What can hang from each mark:
P: W
E: C W
W: E P T Y
R: T W
T: R W
Y: W
C: E

Every row comes from one small tree of marks. The marks that hang from a mark follow it in brackets, in alphabetical order. Every link used is in the known rows. Which tree was each row made from?
Known rows:
P(W(E(C) T Y)): 1.97	4.39	-0.99	0.57	-3.15	1.04	-1.27	0.13	-0.64	-1.27	-5.74	-0.74	-3.58	-3.86	-1.02	1.77	1.21	-3.65	-1.22	1.15	2.02	0.64	-0.03	-0.25	-2.99	-0.53	-4.14
W(E Y): 1.35	3.25	-1.95	-0.75	-3.00	2.21	-1.06	-0.80	1.67	-0.97	-1.94	2.48	-2.83	-3.64	-3.89	0.46	-1.42	-2.35	0.07	0.76	6.27	0.64	0.98	0.60	-1.38	-0.89	-1.69
E(W): -0.04	5.20	-1.26	0.36	0.25	4.20	0.92	0.92	-1.38	-0.58	3.25	6.25	0.10	-1.05	0.05	-2.61	-0.30	-1.64	2.40	-1.51	6.25	2.29	-1.34	3.67	-2.15	0.29	-1.49
E(W(Y)): -0.14	6.04	-2.55	0.07	-1.09	3.36	-0.28	0.01	-0.24	-0.33	2.23	4.83	0.38	-2.61	-2.21	-1.10	0.20	-2.77	1.47	-1.30	7.35	2.73	0.07	1.23	-2.31	-0.64	-2.46
Y(W(E T)): 0.23	3.47	0.32	3.61	-5.50	2.77	-0.46	1.13	-3.43	-1.95	-0.47	4.15	-4.43	-0.26	0.41	2.56	-0.62	-3.34	-0.28	-0.75	2.14	-2.41	-2.26	4.54	-2.17	-0.20	-0.71
W(E P T Y): 1.86	1.83	-3.01	0.69	-3.48	0.05	-0.84	-2.05	-0.90	-2.08	-4.82	0.14	-0.84	-2.41	-2.25	3.34	-1.23	-5.67	-0.38	0.14	3.14	0.02	1.28	-2.88	-3.11	0.86	-3.11
E(C W): 0.38	3.57	-1.59	-1.71	1.68	3.41	0.01	0.30	-0.05	0.87	1.76	4.17	-2.13	-1.96	1.88	-3.40	0.60	-0.38	3.33	-1.06	4.67	3.88	-3.10	2.77	-2.27	0.78	-3.76
P(W): 0.86	7.37	-0.36	2.10	-0.03	4.35	0.59	3.21	-1.91	-2.54	-1.00	4.89	-0.46	-0.46	-0.57	-3.71	-1.46	-1.99	2.06	-0.45	6.02	1.52	0.57	4.82	-1.54	-0.42	1.60
C(E): 3.33	5.32	-0.59	1.06	-1.15	2.00	-0.02	1.68	-0.04	-1.75	-1.20	4.64	-3.76	-1.57	1.30	-4.26	-4.82	0.19	3.49	-1.67	4.72	2.19	-0.87	4.23	-0.83	1.44	-1.51
W(E P T(R) Y): 0.97	0.09	-1.28	0.00	-2.96	0.38	0.29	-2.83	-0.47	-3.41	-2.95	1.21	0.03	-2.15	-3.52	3.81	-0.94	-4.12	-1.69	1.42	0.81	-0.55	0.44	-3.63	-1.99	2.01	-1.63
R(T(W(P))): -0.21	3.66	-2.80	-0.97	-0.01	3.97	-0.38	-3.40	-0.45	-2.81	0.12	3.29	-0.41	2.10	0.62	-2.16	0.44	-2.76	4.77	-2.84	6.08	0.94	1.95	0.56	-1.39	0.60	2.15
W(E P T(R)): 0.80	-0.64	-0.07	0.56	-1.58	1.53	1.44	-1.93	-1.82	-3.76	-1.48	2.75	-0.44	-0.51	-1.42	2.63	-1.45	-2.92	-0.79	1.27	-0.53	-0.91	-0.98	-1.32	-1.73	2.74	-0.53
Y(W(E(C))): 0.79	2.26	-0.35	-0.97	-2.30	2.90	-1.03	-0.17	-0.68	0.55	-0.70	2.69	-6.49	-0.85	1.37	-0.93	0.06	-0.11	1.94	-0.32	2.39	-0.43	-4.17	4.84	-1.15	-0.93	-2.26
R(W(E T Y)): 0.84	4.69	-1.00	1.15	-6.73	1.80	-2.31	-0.67	-0.34	-1.05	-3.59	2.42	-3.48	-4.62	-1.70	3.90	0.19	-4.46	-0.35	-0.92	3.52	-0.43	0.49	0.14	-5.05	0.27	-1.85
T(R W(E(C) Y)): -0.06	1.28	0.78	-4.32	-1.06	3.18	0.04	-2.37	5.54	-1.25	1.91	2.39	-2.25	-3.27	-2.76	0.26	0.60	0.97	1.05	3.46	3.48	-0.74	-1.21	-2.10	0.19	-0.11	-2.77
W(E(C) P T Y): 2.47	0.18	-3.27	-1.55	-2.08	-0.76	-1.79	-2.84	0.68	-0.76	-6.00	-2.15	-3.02	-3.35	-0.61	2.38	-0.13	-4.25	0.58	0.56	1.69	1.32	-0.42	-3.59	-3.36	1.45	-5.52
E(W(T)): -0.18	5.11	-1.09	2.56	-1.50	3.31	0.67	1.79	-2.50	-1.71	1.93	5.53	-0.30	-1.13	0.79	-0.02	-0.19	-3.29	1.07	-1.61	4.62	1.76	-1.09	2.41	-3.44	1.54	-2.16
Y(W(E(C) P T)): 1.50	0.79	-1.30	0.42	-2.75	0.96	-1.08	-1.56	-3.15	-0.56	-3.29	0.44	-4.49	0.24	2.90	2.03	0.38	-3.20	1.29	-0.95	-0.81	-1.07	-3.84	1.26	-2.96	0.84	-3.91
Y(W(E P T)): 0.97	2.49	-0.99	2.64	-4.25	1.79	-0.04	-0.68	-5.04	-2.07	-2.10	2.54	-2.32	1.08	1.15	2.82	-0.43	-4.65	0.35	-1.50	0.51	-2.34	-1.85	2.25	-2.72	0.61	-1.64
C(E(W(P T Y))): 3.22	5.73	-2.60	1.54	-1.74	-0.32	0.20	-1.67	-3.55	-1.57	-2.76	1.68	0.51	-1.64	1.75	0.34	-1.30	-4.86	1.21	-3.10	1.74	1.87	-0.73	-1.55	-3.37	1.98	-6.61
C(E(W(T(R) Y))): 1.60	5.00	0.51	1.75	-2.58	0.90	1.01	-0.45	-1.84	-2.50	0.87	4.26	-0.66	-2.58	-0.40	0.88	-0.92	-1.89	-0.75	-1.14	1.02	1.63	-1.66	-0.47	-1.66	2.50	-4.24
T(W(E P Y)): 1.33	3.68	-1.96	-2.49	-1.79	2.54	0.06	-3.15	1.83	-1.82	-0.98	1.76	1.12	-1.49	-2.32	0.35	-0.24	-3.36	2.09	1.02	5.90	-1.66	1.53	-2.42	-1.10	-1.24	-2.64
Y(W(E P T(R))): -0.23	0.69	0.99	2.10	-3.57	2.09	1.21	-1.50	-4.30	-3.62	-0.28	3.67	-1.45	1.29	-0.04	3.59	-0.31	-3.29	-0.96	0.04	-2.03	-2.89	-2.74	1.32	-1.36	1.40	0.01
Y(W(E(C) T(R))): -0.25	0.30	1.70	0.69	-3.60	2.19	-0.26	-0.17	-1.29	-1.79	0.28	3.21	-5.52	-0.57	0.83	2.50	0.55	-0.29	-0.76	1.01	-1.84	-1.48	-4.72	2.57	-0.85	1.50	-1.37

Which tree is each row?
1.36	2.70	-1.03	0.76	-4.06	1.79	-0.48	-1.81	-3.25	-1.57	-3.94	2.29	-1.99	-1.96	1.19	2.56	-0.23	-4.77	1.18	-1.70	0.49	-0.92	-0.87	0.49	-5.36	1.58	-1.63
R(W(E P T))
1.49	3.53	-2.24	0.41	-5.07	0.68	-1.79	-2.61	-2.01	-1.39	-5.01	0.89	-1.46	-3.46	-0.88	4.04	0.48	-6.01	0.39	-1.56	1.82	-0.46	0.55	-2.08	-5.61	0.64	-2.46
R(W(E P T Y))
1.12	2.92	-3.72	-0.83	0.24	0.33	-0.95	-2.10	-1.04	-0.15	-2.37	0.34	0.39	-2.33	1.32	0.87	1.58	-4.77	1.72	-1.34	2.59	3.44	-1.37	-3.02	-4.21	1.61	-6.31
E(C W(P T Y))
1.11	5.42	-2.45	-1.48	-0.35	3.06	-0.36	-0.99	2.16	-2.19	0.75	3.15	2.16	-0.73	-1.61	-1.54	-1.17	-3.19	3.99	0.21	7.89	0.48	2.07	-1.84	-1.51	-0.54	-1.09
T(W(P Y))
1.26	2.32	0.27	-3.37	-0.32	3.87	0.04	-0.68	3.63	-0.42	0.63	2.63	-3.64	-2.19	0.82	-1.93	-0.17	0.55	3.25	1.82	4.91	-0.57	-1.72	1.31	-0.74	-0.54	-3.27
T(W(E(C)))
0.76	-0.06	-2.52	-4.44	-0.15	2.59	-0.76	-6.04	0.68	-0.83	-2.76	-0.29	-3.58	0.29	1.65	-1.09	2.39	-1.64	3.71	-1.49	2.74	0.15	-0.25	-1.00	-1.30	0.11	-1.79
R(T(W(E(C) P)))
-0.15	2.88	0.62	-1.47	1.44	4.60	2.19	-0.87	1.58	-3.84	3.63	5.59	2.63	1.01	-0.76	-2.32	-1.68	-0.36	3.64	1.31	4.34	-0.25	-0.02	-0.20	-0.06	1.50	1.68
T(R W(P))
2.54	6.93	-1.48	0.11	-1.55	1.69	0.06	-0.22	-1.09	-0.20	0.11	4.17	-1.36	-2.75	0.03	-2.45	-1.47	-1.70	1.78	-2.57	4.94	2.59	-1.04	1.71	-1.65	0.17	-5.05
C(E(W(Y)))
0.23	4.28	1.19	2.07	-4.03	2.18	0.73	0.19	-1.65	-4.07	-2.58	2.58	-0.26	-2.49	-3.85	3.10	0.61	-3.46	-3.20	2.07	1.03	-1.19	0.81	-0.38	-1.58	0.23	-0.24
P(W(E T(R) Y))
-0.50	3.69	-2.68	-0.94	-6.05	2.55	-3.09	-4.55	-0.79	-0.37	-3.80	2.09	-5.23	-3.52	-2.50	2.06	2.54	-3.56	0.66	-3.27	4.30	0.89	1.64	1.25	-3.86	-0.79	1.00
R(T W(E Y))
1.02	-0.70	0.71	-4.84	1.64	3.12	1.58	-3.55	2.66	-1.92	0.90	2.12	-0.49	-0.49	0.37	-1.00	0.15	0.67	2.88	2.57	0.78	-1.18	-2.31	-1.79	-0.03	1.21	-2.29
T(R W(E(C) P))
1.17	3.12	-1.79	1.53	-4.89	1.20	-1.37	-0.12	0.38	-2.07	-3.09	1.69	-3.14	-3.72	-3.10	2.88	-1.39	-4.14	-1.10	0.64	4.83	0.00	0.97	-0.53	-2.46	0.55	-2.39
W(E T Y)
0.12	3.03	0.05	-0.96	-0.24	3.68	0.55	-1.19	-1.21	-2.34	0.67	5.37	0.53	-0.73	0.00	-1.21	-0.90	-1.48	3.15	-1.33	1.85	1.44	-1.18	1.37	-3.15	2.34	2.35
T(R(W(P)))
0.17	2.46	-3.84	-1.84	-4.48	1.50	-2.62	-6.53	-2.12	-0.36	-5.65	0.30	-3.31	-2.17	-1.81	2.37	2.41	-5.19	1.54	-3.91	2.69	0.90	1.71	-0.93	-4.51	-0.27	0.52
R(T W(E P Y))
0.50	4.24	-2.77	-2.23	0.52	2.36	-1.14	-0.62	1.12	1.17	0.93	2.75	-1.88	-3.52	-0.29	-1.82	1.26	-1.41	2.36	-0.82	5.90	4.00	-1.72	0.49	-2.71	-0.04	-4.87
E(C W(Y))
0.38	1.06	0.58	-2.01	-1.62	3.16	0.90	-3.24	-1.39	-1.81	-0.52	4.00	-0.90	-1.40	-0.81	0.67	-0.36	-1.79	1.26	-0.29	-0.22	-0.69	-1.73	0.68	-2.77	1.56	0.83
T(R(W(E P)))
0.89	2.54	-1.21	0.50	-2.43	2.91	0.14	-1.54	-3.71	-1.22	-0.94	3.29	-2.21	0.97	0.42	0.14	-0.99	-3.09	1.65	-1.35	2.16	-2.00	-2.10	3.47	-1.50	-0.87	-0.68
Y(W(E P))
-0.18	2.38	1.78	-1.13	-2.98	4.13	0.59	-1.19	-0.06	-1.68	1.07	5.68	-2.90	-2.70	-1.73	0.71	-0.37	-0.32	0.52	0.41	1.19	-0.74	-2.01	2.88	-2.50	1.03	1.58
T(R(W(E)))
0.56	-1.11	0.76	-0.79	-1.67	1.51	0.23	-0.40	1.24	-2.00	-1.06	2.05	-4.56	-2.65	-0.46	1.60	-0.67	-0.05	-0.51	2.36	-0.35	0.47	-2.92	-0.07	-1.40	2.75	-2.10
W(E(C) T(R))
1.22	2.92	-4.01	-2.91	1.78	1.40	-0.61	-2.65	-0.11	0.93	-1.00	1.24	0.27	-2.25	0.36	-1.82	1.42	-3.14	3.03	-1.36	4.33	3.85	-1.54	-1.81	-3.31	0.31	-5.78
E(C W(P Y))
0.51	0.48	1.46	-3.29	-1.63	3.29	-0.40	-1.92	1.64	-0.12	-0.21	3.47	-4.99	-3.60	0.14	-0.25	0.64	1.11	1.46	0.84	-0.26	0.59	-3.63	2.04	-2.61	1.53	-0.83
T(R(W(E(C))))
-0.70	4.90	0.59	-0.92	-1.13	4.41	0.51	0.19	4.01	-3.23	4.38	5.90	1.15	-1.62	-3.72	-1.06	-0.95	0.01	2.05	1.95	6.92	0.12	1.18	-0.37	0.26	0.16	1.41
T(R W(Y))
0.71	4.83	-0.65	-1.44	-3.17	3.61	-0.51	-1.04	3.13	-1.46	0.92	3.51	-1.14	-2.78	-3.00	0.15	-0.44	-2.01	1.51	1.62	7.32	-1.50	1.54	-0.27	-0.68	-1.80	-1.84
T(W(E Y))
2.01	3.59	0.23	0.88	-1.87	2.08	-0.14	1.11	-1.87	-1.57	-4.87	0.62	-3.73	-2.06	1.23	0.33	0.65	-2.50	-0.20	0.82	0.58	0.25	-1.49	2.02	-2.78	0.53	-3.15
P(W(E(C) T))
2.04	2.23	-3.30	-1.53	-1.92	1.13	-0.64	-2.86	0.41	-1.03	-3.46	0.57	-0.73	-2.35	-3.04	0.62	-1.29	-4.04	0.84	0.31	4.86	0.48	1.14	-1.57	-1.69	-0.20	-2.27
W(E P Y)
1.94	1.58	-2.29	-2.85	-1.60	1.27	-1.97	-1.36	2.97	0.52	-2.95	0.35	-4.85	-4.31	-2.00	-0.46	-0.69	-1.09	1.11	1.29	4.98	1.76	-0.88	-0.21	-1.56	-0.41	-4.10
W(E(C) Y)
2.01	4.54	-1.19	-1.60	-1.22	2.12	-1.05	-0.68	0.51	-0.23	-4.54	-0.19	-3.17	-3.69	-1.68	-0.97	1.07	-1.99	0.05	1.12	3.60	1.23	-0.28	0.84	-1.67	-1.51	-3.37
P(W(E(C) Y))
3.20	5.04	-1.56	-0.30	1.13	1.68	1.78	-1.61	-3.76	-0.79	-0.64	3.94	0.35	0.01	3.16	-3.83	-1.96	-2.12	3.50	-3.27	2.14	2.10	-2.30	2.03	-2.06	1.46	-4.82
C(E(W(P)))
1.07	2.17	-2.54	-0.34	1.30	1.35	0.16	-0.91	-2.72	-0.35	-0.98	1.76	-0.65	-0.76	3.34	-0.67	1.07	-3.41	2.57	-1.72	1.39	3.11	-2.78	-0.67	-4.32	2.50	-5.46
E(C W(P T))
0.64	1.86	-0.48	-2.36	-2.96	2.04	-0.34	-4.13	-0.01	-1.56	-1.77	2.74	-0.23	-2.97	-3.01	2.14	0.30	-3.03	0.27	-0.02	0.94	-0.39	-0.23	-1.69	-3.08	0.74	-0.17
T(R(W(E P Y)))
1.15	2.31	-2.77	-2.88	3.04	2.33	0.60	-1.86	-1.28	0.62	0.01	2.48	0.07	-0.74	2.66	-3.14	0.53	-1.86	4.16	-1.69	3.13	3.64	-2.87	0.64	-3.04	1.16	-4.39
E(C W(P))
0.65	4.60	-3.43	1.18	-1.23	1.31	-0.18	-1.32	-2.68	-1.53	-1.02	2.37	2.30	-1.48	-0.41	1.60	0.75	-5.96	0.91	-1.91	4.06	2.25	0.40	-2.16	-4.22	1.15	-4.19
E(W(P T Y))
0.73	1.86	-0.05	1.39	-4.07	1.85	-1.29	0.60	-1.83	-0.55	-1.78	1.84	-6.47	-1.00	2.13	1.83	0.29	-1.76	0.71	-0.45	0.70	-1.06	-4.00	3.51	-2.55	0.23	-3.02
Y(W(E(C) T))
0.64	1.79	-1.88	1.23	-1.48	0.98	-0.04	-0.74	-0.07	-3.92	-1.19	2.72	1.05	-1.26	-2.77	1.92	-1.81	-3.67	0.26	0.56	2.60	1.65	1.02	-3.00	-1.93	2.92	0.16
W(P T(R) Y)
0.76	1.87	2.06	0.48	-1.37	2.32	1.04	0.25	-1.39	-2.68	-2.80	1.80	-3.05	-1.82	-0.07	0.94	0.68	-0.98	-1.59	2.21	-1.61	-0.27	-2.32	1.25	-1.51	1.48	-1.67
P(W(E(C) T(R)))
0.12	1.88	-2.76	-1.58	-3.21	2.54	-1.35	-5.83	-3.51	-0.82	-4.63	1.52	-3.82	-0.65	0.36	0.79	1.83	-3.91	2.28	-4.35	1.56	0.40	0.44	1.56	-4.10	0.71	1.15
R(T W(E P))
1.11	3.06	-0.92	-3.94	-1.38	2.71	-1.20	-1.69	4.97	-0.01	-0.32	1.17	-3.11	-3.70	-1.47	-0.67	0.59	-0.66	2.35	2.12	6.05	-0.27	-0.56	-1.00	-0.95	-1.34	-4.24
T(W(E(C) Y))
3.17	4.91	-1.43	1.97	-0.63	0.64	1.40	-0.85	-5.20	-1.94	-1.68	3.03	0.23	-0.26	3.86	-1.15	-1.87	-3.62	2.15	-3.35	0.70	1.65	-2.00	0.76	-3.42	2.65	-5.60
C(E(W(P T)))
0.41	4.41	-1.60	3.72	-2.58	2.19	-0.45	1.04	-4.37	-2.69	-0.87	4.04	-1.03	1.93	1.98	0.78	-1.13	-4.19	2.41	-2.40	2.50	-0.16	-1.46	2.84	-2.72	1.07	0.11
Y(W(P T))
0.45	4.14	-2.23	1.60	-0.15	2.12	1.03	-0.49	-4.21	-1.86	0.17	3.70	2.06	0.04	1.69	0.24	-0.05	-4.90	1.69	-2.15	2.86	1.61	-0.87	0.28	-3.93	1.97	-2.92
E(W(P T))
0.91	-0.42	-0.36	-1.24	-2.87	0.37	-1.08	-1.43	2.52	-1.72	-2.27	0.73	-4.05	-4.15	-2.63	2.92	-0.22	-1.21	-1.50	2.50	0.94	1.06	-1.48	-2.41	-1.41	2.11	-3.19
W(E(C) T(R) Y)
-0.02	2.58	-3.33	-2.51	-2.67	2.40	-1.06	-6.18	0.40	-1.90	-2.70	0.26	-0.78	-0.32	-2.38	1.22	2.10	-4.15	2.03	-1.64	5.16	-0.99	2.76	-2.53	-1.18	-1.06	-0.53
R(T(W(E P Y)))
2.02	1.02	-0.97	-4.26	0.82	2.81	0.37	-2.67	2.15	-0.56	-1.14	0.90	-1.46	-0.88	1.60	-1.95	-0.18	-1.14	3.94	1.22	2.98	-0.51	-1.67	-0.88	-1.22	0.05	-4.03
T(W(E(C) P))
-0.16	2.85	1.10	-2.13	-2.34	4.01	0.77	-1.66	3.92	-2.81	3.02	4.42	-0.22	-2.36	-4.33	0.84	-0.27	-0.59	0.13	3.09	5.17	-1.98	0.47	-1.23	0.62	-0.66	-0.34
T(R W(E Y))
1.39	-2.36	-0.53	-1.62	-0.33	0.57	0.61	-2.51	-0.22	-2.27	-3.19	0.44	-2.49	-1.55	0.33	1.76	-0.73	-1.60	0.06	1.61	-1.92	0.48	-2.66	-2.21	-1.98	3.41	-2.95
W(E(C) P T(R))
0.60	1.02	-0.63	1.71	-0.18	1.93	1.11	0.05	-1.54	-4.14	-0.06	3.99	0.53	0.15	-0.45	0.48	-2.26	-2.53	1.16	0.39	1.50	1.12	-0.39	-0.50	-1.83	3.55	1.09
W(P T(R))
-0.40	2.78	-1.68	0.78	-0.78	1.52	1.08	-1.91	-2.31	-2.82	1.18	3.63	3.24	-1.04	-1.69	2.37	0.91	-4.29	-0.34	-0.60	1.50	1.62	-0.48	-3.15	-2.80	2.22	-2.63
E(W(P T(R) Y))
-0.25	3.00	0.68	-1.52	-4.25	3.05	-0.67	-2.02	1.00	-1.34	-0.20	4.27	-2.27	-4.15	-3.84	1.99	0.27	-1.38	-0.33	0.50	2.41	-0.30	-0.56	0.43	-2.39	-0.02	0.49
T(R(W(E Y)))
